Each row was made from one small tree. The marks that hang from a mark follow it in brackets, in alphabetical order. Every link used is in the known rows. Write each row's tree.
In the rows, zero is written as 100.
Known rows
veti[lebag vima]: 97,89,105,85,105,84,99,114,98,94,146,93,106,104,117,115,113,141,118,72,96
dubodod[melen veti[tipa[lebag]]]: 74,105,77,97,94,101,107,109,95,113,119,103,117,104,115,116,93,92,118,69,112
veti[lebag]: 98,85,103,77,103,86,86,121,100,101,140,100,101,106,127,118,116,133,111,85,94
vima[melen veti]: 89,64,69,57,85,76,91,113,122,91,104,85,98,110,101,148,104,126,80,121,79
lebag[rivu[dubodod[veti]]]: 92,83,89,62,114,119,115,85,92,97,89,96,88,134,122,104,88,103,104,104,111
dubodod[veti[rivu vima]]: 92,87,82,82,118,72,126,82,85,88,137,85,114,119,111,105,91,129,109,61,92
dubodod[melen veti[tipa[lebag] vima]]: 72,109,80,106,95,101,120,102,93,106,127,95,123,102,106,114,89,100,126,56,113
vima[melen veti[tipa]]: 82,83,70,69,85,79,104,111,125,86,95,82,101,102,99,142,107,119,90,111,86
dirap[rivu[dubodod[melen veti[vima]]]]: 81,95,84,72,105,121,103,80,73,102,115,90,105,130,109,109,85,102,119,66,121
tipa[lebag[dubodod[veti] melen]]: 64,74,73,65,78,122,116,94,93,102,61,86,112,120,134,106,102,97,88,81,91
dirap[rivu[dubodod[melen veti]]]: 82,91,81,63,104,122,90,88,75,109,108,97,101,132,119,112,88,94,111,78,119
dubodod[melen]: 85,71,96,67,92,107,82,117,83,121,145,93,118,111,117,123,104,125,97,103,91
tipa[rivu]: 93,58,89,63,94,101,83,115,119,106,132,100,103,94,135,140,101,127,85,134,89
tipa[lebag[rivu[dubodod]]]: 85,62,107,61,106,142,110,90,133,93,92,102,97,123,151,107,90,120,105,107,113
tipa[lebag[dubodod[melen veti]] rivu]: 70,82,63,65,81,139,88,107,99,113,85,107,107,94,145,132,82,83,106,85,114
rivu[dubodod[melen veti]]: 89,102,94,72,89,122,93,106,66,120,115,90,104,124,104,111,97,85,123,95,106
tipa[lebag]: 91,56,98,68,97,98,96,108,126,104,133,104,112,103,139,124,99,132,93,106,88
veti[lebag[melen] rivu tipa vima]: 63,124,103,111,100,96,128,104,95,79,113,68,124,119,118,90,126,135,126,36,103
lebag[dubodod[veti[vima]] melen rivu]: 60,75,67,62,100,130,136,76,78,89,56,71,108,135,120,95,91,116,81,73,101
veti[rivu]: 92,66,99,64,112,90,104,94,102,94,140,90,116,115,135,112,102,142,97,89,84
lebag[dubodod]: 91,53,94,39,95,121,100,94,92,102,102,89,109,105,143,114,100,128,92,105,80
veti[rivu vima]: 91,69,100,74,113,88,117,88,101,87,145,83,121,113,126,109,99,150,105,75,85
vima[veti]: 97,62,71,59,87,96,93,111,108,98,128,99,96,104,114,142,101,118,77,125,89
dirap[rivu[dubodod[veti[lebag tipa]]]]: 89,125,91,86,117,104,109,90,93,84,95,101,87,119,126,102,104,94,135,51,129
veti[vima]: 97,61,99,70,102,89,107,100,101,100,146,86,115,106,116,120,101,144,97,105,82

Which tree is each row?
86,97,72,94,101,87,118,101,104,95,120,93,106,92,109,130,93,106,107,98,104 -> dubodod[veti[tipa[rivu] vima]]
70,88,96,64,80,126,97,113,83,99,78,78,108,117,136,102,125,119,101,74,91 -> veti[lebag[dubodod melen]]
86,85,115,68,104,96,117,83,112,78,99,65,116,127,115,104,104,141,129,78,86 -> veti[rivu[dubodod] vima[melen]]
80,79,104,60,102,151,95,98,91,109,104,90,104,130,129,106,93,114,109,104,115 -> lebag[rivu[dubodod[melen]]]
79,104,82,103,115,82,142,80,112,81,121,92,121,107,124,102,88,117,124,41,107 -> dubodod[veti[rivu tipa[lebag] vima]]
100,92,98,75,99,103,117,88,82,100,115,85,101,120,103,107,95,104,121,96,98 -> rivu[dubodod[veti[vima]]]
81,124,96,94,92,122,120,96,66,107,112,80,113,115,93,102,96,86,142,75,115 -> rivu[dubodod[melen veti[tipa vima]]]
76,110,70,65,87,137,91,111,79,90,95,95,103,107,138,120,104,103,120,42,117 -> vima[veti[lebag[dubodod[melen]] rivu]]
82,99,86,67,81,141,94,103,88,98,111,88,105,122,120,122,99,95,116,91,112 -> vima[veti[rivu[dubodod[melen]]]]
75,96,74,83,71,101,90,130,99,95,104,87,95,117,108,128,126,110,87,95,99 -> vima[veti[lebag[melen]]]
59,109,96,103,105,113,128,105,104,82,94,75,110,123,117,95,117,135,108,59,114 -> veti[lebag[melen rivu] tipa vima]
87,97,85,69,113,110,116,77,95,90,96,95,96,122,125,106,92,97,112,83,116 -> dirap[rivu[dubodod[veti[tipa]]]]
84,89,101,86,114,91,131,86,104,82,137,79,126,106,124,104,102,143,116,66,93 -> veti[rivu tipa vima]
59,56,88,73,97,122,112,100,129,97,89,90,113,129,140,109,102,133,72,100,100 -> tipa[lebag[melen rivu]]
74,71,92,87,116,115,134,86,137,83,112,96,114,105,138,109,88,140,103,79,113 -> veti[tipa[lebag[rivu]] vima]
85,103,102,77,101,118,118,100,91,84,100,85,110,93,133,102,111,126,133,53,103 -> veti[lebag[dubodod] tipa vima]
77,45,86,44,108,143,113,83,126,89,77,103,106,110,168,110,84,131,87,90,105 -> tipa[lebag[dubodod rivu]]
63,87,86,79,93,136,123,88,110,96,58,88,98,144,128,96,96,94,96,94,117 -> tipa[lebag[melen rivu[dubodod[veti]]]]
61,87,62,58,84,148,107,107,99,81,49,85,88,125,136,115,111,109,80,79,116 -> vima[veti[lebag[dubodod melen rivu]]]
57,86,59,92,59,125,102,121,145,91,81,95,104,94,129,147,109,93,77,123,108 -> vima[veti[tipa[lebag[melen] rivu]]]
89,91,105,73,88,133,99,108,118,100,102,91,100,96,135,124,106,101,118,132,105 -> veti[tipa[rivu[dubodod]]]
71,61,85,42,104,154,98,93,83,106,88,91,112,119,145,109,87,123,92,86,107 -> lebag[dubodod[melen] rivu]
72,118,120,95,91,121,117,100,90,83,100,67,113,135,121,85,125,124,137,53,106 -> veti[lebag[melen] rivu[dubodod] vima]
94,77,84,56,112,106,102,79,92,95,103,98,91,129,126,111,90,106,102,92,108 -> dirap[rivu[dubodod[veti]]]
73,140,100,103,84,111,117,113,77,97,76,77,98,128,103,90,127,79,134,70,113 -> rivu[dubodod[veti[lebag[melen] tipa]]]
66,138,84,110,103,81,124,106,81,86,98,78,112,126,112,89,123,104,121,35,106 -> dubodod[veti[lebag[melen] rivu tipa]]
63,107,97,77,82,130,111,112,87,94,70,75,112,110,134,96,128,111,112,66,97 -> veti[lebag[dubodod melen] tipa]
94,107,96,78,98,108,119,94,85,101,101,89,99,115,109,105,101,88,124,100,102 -> rivu[dubodod[veti[tipa]]]
